Known rows, with every way that one mark hangs from another
bekuz{nado{domo fotim golu} nide}: [-0.75  1.49 -0.86  0.07 -0.03  1.24 -0.32 -0.42  1.20  0.71  2.21  0.89
 -0.22  0.21 -0.06 -2.47  0.55 -1.45 -1.47  1.58  0.37 -0.58 -0.94 -2.12
  1.93  0.55  1.01 -2.80  0.58  1.35]
sopumip{gemo{pabog} nado{domo golu{nide} niluv}}: [-0.44  1.40 -1.66  1.05  1.90  0.39 -0.62 -2.67  0.30 -0.06  2.52  0.04
  0.02  2.37 -0.81 -0.57  0.04  0.33 -0.43  0.16  0.36  0.58  0.64 -2.70
  0.72 -0.30  0.32 -4.19  2.78  0.75]
nide{sopumip{gemo}}: [ 0.10  1.52 -1.26  0.84  1.71  0.86 -0.67 -0.58  0.29 -0.38  0.51 -1.04
  0.83  0.80  0.28 -1.07  0.25  0.19 -1.01 -0.26  0.40 -0.15 -1.86 -1.00
 -0.04 -0.62 -0.60 -0.74  1.06  0.50]
bekuz{nide}: [-0.65  0.33 -0.07  0.64  0.31  1.09 -1.09 -0.76  0.24 -0.34  0.22 -0.11
 -0.38 -0.70 -0.14 -0.25  0.49 -0.14 -1.16  0.78  0.59 -0.10 -1.00 -1.22
  1.47  0.53  0.74 -1.51  0.81  0.01]
golu{nide{bekuz{nado{domo fotim niluv}} sopumip}}: [-0.50  1.51 -1.58  0.95  2.18  0.11 -0.75  0.09  0.54 -0.07  2.79  0.99
  1.81  1.77 -2.15 -2.35  0.33 -1.13 -3.04 -0.39 -0.29 -1.43 -1.56 -0.68
  1.90 -0.96  0.11 -3.32  0.45  0.05]
bekuz{nado nide}: [-1.26  0.89  0.39  0.28  0.87  1.67 -1.29 -0.44  0.58 -0.68  0.43  0.18
 -0.52  0.39 -0.66 -0.85  1.18 -0.65 -1.44  1.05  0.55 -0.22 -0.98 -1.66
  1.03  0.82  1.03 -1.12  0.98  0.09]
nide{sopumip{nado}}: [-0.78  2.17 -0.17  0.67  1.37  0.51 -1.42 -0.12 -0.10 -1.03  1.01 -1.11
 -0.39  0.77  0.51 -0.93 -0.03  0.15 -0.67  0.11  0.78  0.22 -0.98 -0.20
  1.41  0.73  0.18 -2.03 -0.11  0.60]
golu{nide{bekuz{nado{domo niluv}} sopumip{gemo}}}: [ 0.05  1.99 -1.39  1.51  2.95  0.45 -0.65 -0.57  1.11 -0.49  2.11  0.00
  2.27  2.46 -1.99 -1.65  0.99 -0.37 -2.27 -0.75  0.02 -1.01 -1.49 -1.70
  0.89 -1.17 -0.54 -2.11  1.97  0.11]
fotim{nide{bekuz sopumip}}: [-0.12  0.88 -0.31  1.44  2.34  0.63 -2.43  0.34  0.02 -1.33  0.48 -1.79
  0.67  0.01 -1.26 -1.54 -0.41  0.38 -1.30 -0.06 -0.41 -0.89 -1.40  0.15
  1.87  0.08 -0.36 -2.03  0.51 -0.11]
nado{golu niluv}: [-1.38  0.92  0.16  1.03  1.22  0.17 -0.87 -1.03 -0.80 -0.39  0.26 -0.47
  0.14 -1.44  0.40 -0.87 -0.26  0.41 -0.35 -0.33  1.07 -0.12  0.26 -1.69
  0.45 -0.85  0.04 -1.87  0.10  1.19]
fotim{nide{bekuz}}: [-0.55 -0.11  0.09  1.63  1.69  0.73 -2.32 -0.11 -0.23 -1.45  0.29 -1.65
  0.17 -0.22 -1.58 -1.28  0.30  0.70 -0.64  0.43 -1.29 -0.67 -1.09 -0.50
  1.58 -0.16 -0.49 -2.21  0.54 -0.88]
bekuz{nado}: [-1.44  1.19  0.32  0.30  1.10  1.40 -1.16 -0.63  0.12 -0.82  0.60 -0.44
 -0.31  0.40 -0.27 -1.16  1.12 -0.20 -0.34  0.48 -0.35 -0.21 -1.06 -1.13
  0.06  0.34  0.18 -0.77  0.15  0.10]
sopumip{gemo{bekuz fotim golu pabog} nado{domo}}: [-0.78  1.86 -1.36 -0.57  2.71  0.68 -2.65 -1.02  0.59 -0.92  2.14  1.43
  0.47  3.24 -1.50 -2.84  0.80 -0.23  0.05 -0.42 -2.22  0.84 -0.30 -1.07
  1.24 -1.08 -0.07 -4.32  2.44  1.64]
golu{nide{bekuz sopumip{nado{fotim}}}}: [-0.28  0.61 -1.41  1.59  1.32  0.01 -2.34 -0.14  1.22 -0.89  2.30 -0.21
  0.41  2.13 -1.55 -0.97 -0.45 -0.59 -2.07 -0.02 -0.18 -0.32 -1.00 -0.07
  3.15 -0.06 -0.42 -4.28  0.08 -0.59]
nide{sopumip{gemo{bekuz fotim golu pabog} nado}}: [-1.13  1.73 -1.20 -0.70  3.59  0.94 -3.67 -0.66  0.81 -1.43  1.11  0.98
  0.78  3.54 -1.57 -2.19  0.09 -0.68 -0.57 -1.11 -0.92  0.92 -0.10 -0.37
  1.42 -1.11 -0.11 -3.99  2.57  2.09]
nide{bekuz sopumip{gemo{golu pabog}}}: [-0.44  0.86 -1.07  0.07  2.82  1.61 -2.38  0.10  1.00 -1.02  0.47  0.30
  1.28  1.29 -0.89 -1.55 -0.70 -0.11 -0.06 -1.49 -1.41 -0.01 -0.06 -0.63
  0.79 -1.18 -0.83 -3.34  2.36  0.72]
fotim{nide{bekuz{nado{golu}} sopumip{gemo}}}: [-0.28  1.53 -0.65  1.68  3.12  1.24 -2.49 -0.34  1.56 -1.41  0.82 -2.40
  1.31  1.59 -1.38 -2.02  0.28 -0.10 -0.77 -0.15  0.22 -0.61 -0.58 -1.79
  1.16 -0.38 -0.60 -1.99  1.90  1.13]
fotim{nide}: [-0.62  0.37 -0.33  1.10  1.29  0.75 -1.28 -1.29 -0.91 -0.96  0.37 -1.61
 -0.63 -0.19 -0.49 -1.09  0.04  0.74 -0.96  0.95 -0.19 -0.50 -1.11 -0.67
  0.69  0.63  0.39 -1.39  1.04 -0.46]
golu{nide{sopumip{gemo{bekuz pabog} nado}}}: [-0.38  1.02 -1.15  0.32  2.99  0.98 -3.09 -1.88  1.79 -1.18  1.56 -0.51
 -0.04  3.68 -2.37 -0.15  0.12 -0.38 -1.16 -0.04 -0.30  0.65 -0.34 -0.64
  1.54 -0.44  0.25 -2.97  3.06  0.23]
gemo{bekuz fotim{nide} golu pabog}: [-1.37 -0.05 -0.33 -0.55  3.08  1.08 -4.02 -1.11 -0.86 -1.56  0.30  0.66
 -0.25  1.20 -2.44 -2.27 -0.76 -0.40 -0.75 -0.13 -1.84  0.09  0.18  0.02
  1.25 -0.72  0.80 -3.49  2.51  1.18]
golu{nide}: [-0.46  0.03 -0.60  1.06  0.86  0.64 -1.25 -2.02 -0.08 -0.34  0.90 -0.41
 -0.89  0.11 -0.58  0.18 -0.47  0.13 -1.07  0.70  0.33 -0.23 -0.71 -0.84
  1.10  0.00  0.11 -1.02  1.03 -0.71]

Rows
[-0.93  0.92 -0.93 -0.28  1.61  1.23 -2.39 -1.80  1.76  0.15  2.91  1.22
 -0.52  1.90 -2.36 -1.95 -0.12 -1.69 -0.92  1.22 -1.45 -0.40  0.01 -1.27
  1.68 -0.62  0.97 -3.53  1.85  1.12] : gemo{bekuz{nado{domo fotim golu{nide}}} pabog}
[-0.59  2.25 -1.32  0.51  0.73 -0.21 -0.12  0.18  0.34  0.47  2.68  0.57
  0.49  0.20  0.30 -1.98 -0.12 -0.88 -2.51  0.36  2.16 -0.18 -0.55 -1.44
  2.96  0.63  0.94 -4.37  0.45  1.98] : bekuz{nide{sopumip{nado{domo fotim golu niluv}}}}
[-1.36  1.35 -0.84  0.56  1.01 -0.02 -1.10  0.07  0.39 -0.35  1.54  0.30
  0.44  0.21 -0.08 -1.33 -0.29 -0.98 -2.63  0.07  2.61  0.03 -0.21 -1.33
  2.78  0.43  0.90 -4.32  0.46  1.87] : bekuz{nide{sopumip{nado{fotim golu niluv}}}}
[-0.55  1.52 -0.73  2.26  3.36 -0.07 -2.07 -0.35  0.50 -1.86  1.16 -2.41
  1.72  1.45 -1.14 -1.68  0.30  0.66 -1.23 -0.90  0.95 -0.03  0.07 -1.83
  1.88 -0.59 -0.66 -3.73  1.86  1.01] : fotim{nide{bekuz sopumip{gemo nado{golu niluv}}}}
[-0.98  0.16 -0.81 -0.07  1.53  0.77 -2.07 -0.18  2.48 -0.86  1.43  1.02
  0.34  2.12 -1.65 -2.14  1.46 -0.62 -1.43  0.32  0.03  0.62 -0.67 -1.47
  2.78 -0.30  0.01 -3.39  3.03  0.97] : sopumip{gemo{bekuz{nide} golu} nado{fotim}}
[-1.56  1.39 -0.68  0.06  1.48  0.90 -0.97  0.08  0.53 -0.07  1.04  0.76
  0.96  0.04 -0.50 -1.96  0.01 -1.65 -2.86  0.14  2.53 -0.61 -0.54 -1.62
  1.67 -0.08  1.24 -3.04  0.67  2.02] : bekuz{nado{fotim golu niluv} nide{sopumip}}
[-0.46  0.76 -1.40  1.03  1.14 -0.25 -0.13 -0.95 -1.37  0.49  2.04 -0.50
  0.34 -0.76 -0.58 -2.70 -0.58  0.19 -1.58  0.83  0.24 -0.93 -0.86 -1.42
  1.25 -0.19  0.54 -3.36  0.60  0.93] : nado{domo fotim{nide} golu niluv}
[-0.64  0.94 -1.24  0.44  0.60 -0.12  0.66 -0.22 -1.29  0.61  1.93  0.88
  0.88 -0.44 -0.20 -2.45  0.54  0.04 -1.70  0.14 -0.57 -0.74 -1.82 -0.89
  0.69 -0.77  0.21 -2.88 -0.39  0.17] : nado{domo fotim niluv}
[-1.35  0.18 -1.32  0.86  3.85  0.50 -3.07 -0.60 -0.89 -2.12  1.19  0.39
  1.61  3.25 -2.68 -2.20  0.51  0.32 -1.20 -1.33 -1.45  0.54  0.45 -1.38
  1.26 -0.96 -0.26 -6.18  2.92  0.48] : sopumip{gemo{fotim{nide{bekuz}} golu pabog} nado{niluv}}
[-0.66  1.88 -0.10  0.17  0.51  1.36 -0.27 -0.35  0.67  0.07  1.48  0.60
 -0.32  0.51 -0.17 -1.40  1.37 -0.51 -1.36  1.30 -0.03 -0.58 -1.56 -1.57
  1.24  1.01  1.02 -1.26  0.99  0.45] : bekuz{nado{domo} nide}
[-1.39  1.40 -0.51  1.34  1.75 -0.30 -1.82  0.86  0.36 -1.09  1.71 -0.32
  1.43  0.39 -0.65 -1.90 -0.15 -0.43 -1.38 -0.96  0.82 -0.06 -0.13 -0.92
  2.59 -0.84 -0.55 -4.82 -0.79  1.46] : nide{bekuz sopumip{nado{fotim golu niluv}}}
[-1.53  0.49  0.37 -0.08  1.01  1.17 -2.68 -0.24  2.15 -0.59  1.18  0.66
  0.03  0.35 -1.63 -1.89  1.00 -1.72 -1.48  1.15  0.46 -0.15 -0.38 -1.78
  2.37 -0.41  0.94 -2.55  1.10  1.82] : gemo{bekuz{nado{fotim golu} nide}}
[-0.72  0.77 -1.35  0.46  2.84 -0.37 -1.07 -0.40  0.36 -0.78  2.27  0.48
  0.94  2.30 -2.07 -3.94  1.23  0.41 -1.63 -0.02 -0.96 -0.10 -1.18 -1.20
  1.79 -0.45 -0.10 -3.73  3.24  1.06] : sopumip{gemo{bekuz golu} nado{domo fotim{nide} niluv}}
[-0.59  1.03 -0.61 -0.87  3.34  1.63 -2.96 -0.69  1.24 -0.89  0.31  0.32
  0.62  1.37 -1.10 -1.84 -0.29 -0.35  0.04 -1.04 -0.90  0.16 -0.16 -0.43
  0.63 -1.27 -0.05 -2.08  3.18  1.54] : nide{sopumip{gemo{bekuz golu pabog}}}
[-0.69  1.72 -1.23  0.21  3.28  1.44 -3.14 -1.75  0.66 -0.85  1.97 -0.32
  0.80  3.08 -2.51 -3.22  1.07 -0.82 -0.44  0.70 -1.64 -0.10 -0.45 -1.97
  0.34 -1.11  0.77 -3.50  2.74  1.92] : sopumip{gemo{bekuz{nado{domo golu}} fotim{nide} pabog}}
[-0.97  1.79 -0.81 -0.43  3.02  0.68 -1.85 -0.42  0.99 -0.59  1.35  2.35
  1.97  2.04 -2.12 -3.32  2.16 -0.99 -2.27 -0.67 -0.33 -0.02 -0.83 -2.27
  1.45 -1.54  0.52 -2.20  3.32  2.23] : sopumip{gemo{bekuz{nado{domo niluv} nide} fotim golu}}
[-0.40  2.73 -0.35 -0.01  1.03  1.41 -0.45  0.15  1.04  0.00  1.48  0.38
  0.00  0.63  0.03 -1.71  0.57 -0.91 -2.11  0.96  0.71 -0.80 -1.78 -1.01
  1.56  1.11  1.14 -1.00  0.74  1.09] : bekuz{nado{domo} nide{sopumip}}
[-0.30  2.39 -1.36  0.82  2.37 -0.54 -0.92 -0.21  1.22 -0.14  2.65 -0.22
  1.75  1.71 -0.82 -3.06  0.91 -0.46 -1.33 -0.37  0.50  0.11 -1.02 -1.56
  1.81 -1.47 -0.22 -3.57  1.09  2.35] : nide{sopumip{gemo{bekuz} nado{domo fotim golu niluv}}}
[-0.82  0.53 -1.51  0.49  3.29  0.45 -1.68 -1.11  1.47 -0.63  1.53  0.68
  1.80  2.98 -3.17 -1.85  1.01 -1.22 -3.08 -0.49  0.61 -0.76 -1.60 -1.16
  0.72 -1.71  0.53 -1.96  2.40  0.69] : golu{nide{sopumip{gemo{bekuz{nado{fotim niluv}}}}}}
[ 0.65  1.15 -2.67  1.86  1.96 -0.34 -0.42 -0.86  1.19  0.56  2.74  0.11
  2.31  1.11 -1.38 -2.30 -0.58 -0.52 -2.30 -0.71  0.50 -0.87 -0.95 -1.94
  1.95 -2.11 -0.79 -3.70  1.68  0.83] : nado{domo fotim golu{nide{bekuz sopumip{gemo}}} niluv}
[ 0.08  1.56 -1.99  0.84  1.98  0.57 -1.35 -0.86 -0.32 -0.49  0.69 -0.38
  1.29  1.63 -0.21 -1.74  0.24 -0.30 -1.47 -0.42  0.32  0.01 -1.96 -1.09
  0.20 -1.30 -0.45 -1.79  0.50  1.02] : nide{sopumip{gemo{fotim}}}
[-1.56  2.07  0.60  1.05  2.67  0.67 -2.04  0.45  0.57 -1.34  0.56 -0.74
  1.49 -0.30 -0.69 -1.79  0.11 -0.58 -0.90 -1.30  0.84 -0.46  0.14 -1.35
  1.23 -1.14 -0.25 -2.31 -0.12  1.76] : nide{bekuz{nado{golu niluv}} sopumip}
[-0.39  2.21 -0.96  0.92  3.84  0.65 -1.18  0.35  0.43 -1.07  1.47 -0.28
  2.26  1.87 -1.51 -3.50  0.60  0.24 -1.85 -0.92 -0.51 -1.18 -0.96 -1.25
  0.97 -0.62 -0.57 -2.19  3.19  1.01] : fotim{nide{bekuz{nado{domo niluv}} sopumip{gemo{golu}}}}
[-0.64  0.84 -2.11  1.32  3.66  0.20 -2.68 -1.18 -0.20 -1.60  1.82  0.59
  2.04  4.16 -2.81 -0.70  0.17 -0.47 -2.39 -1.60 -0.37  0.46 -0.22 -1.21
  1.44 -1.49 -0.07 -5.70  1.73  0.27] : golu{nide{bekuz sopumip{gemo{fotim pabog} nado{niluv}}}}
[-0.46  2.21 -2.32  0.19  2.06 -0.20  0.57  0.16  0.19  0.09  2.57  0.99
  1.31  1.98  0.19 -3.35  0.24  0.07 -1.85 -0.81  0.50 -0.11 -1.37 -1.01
  1.21 -0.46 -0.53 -3.72  1.83  1.62] : nide{sopumip{gemo{golu} nado{domo fotim niluv}}}
[-0.23  1.48 -1.30  0.14  2.10  1.12 -1.02 -0.61  0.64 -0.32  0.31 -0.20
  0.51  0.61  0.71 -1.74 -0.54  0.20 -0.44 -0.73  0.56 -0.20 -0.90 -0.94
  0.43 -0.61 -0.59 -0.78  2.21  1.21] : nide{sopumip{gemo{golu}}}
[-0.45  1.94 -1.05  0.38  1.42  0.87 -0.82  1.26  1.19 -0.11  2.41  0.46
  1.43  1.21 -1.04 -3.22  0.69 -0.93 -1.44  0.14 -1.30 -1.14 -2.17 -0.09
  1.69 -0.45 -0.32 -2.92 -0.69  0.50] : nide{bekuz{nado{domo fotim}} sopumip}
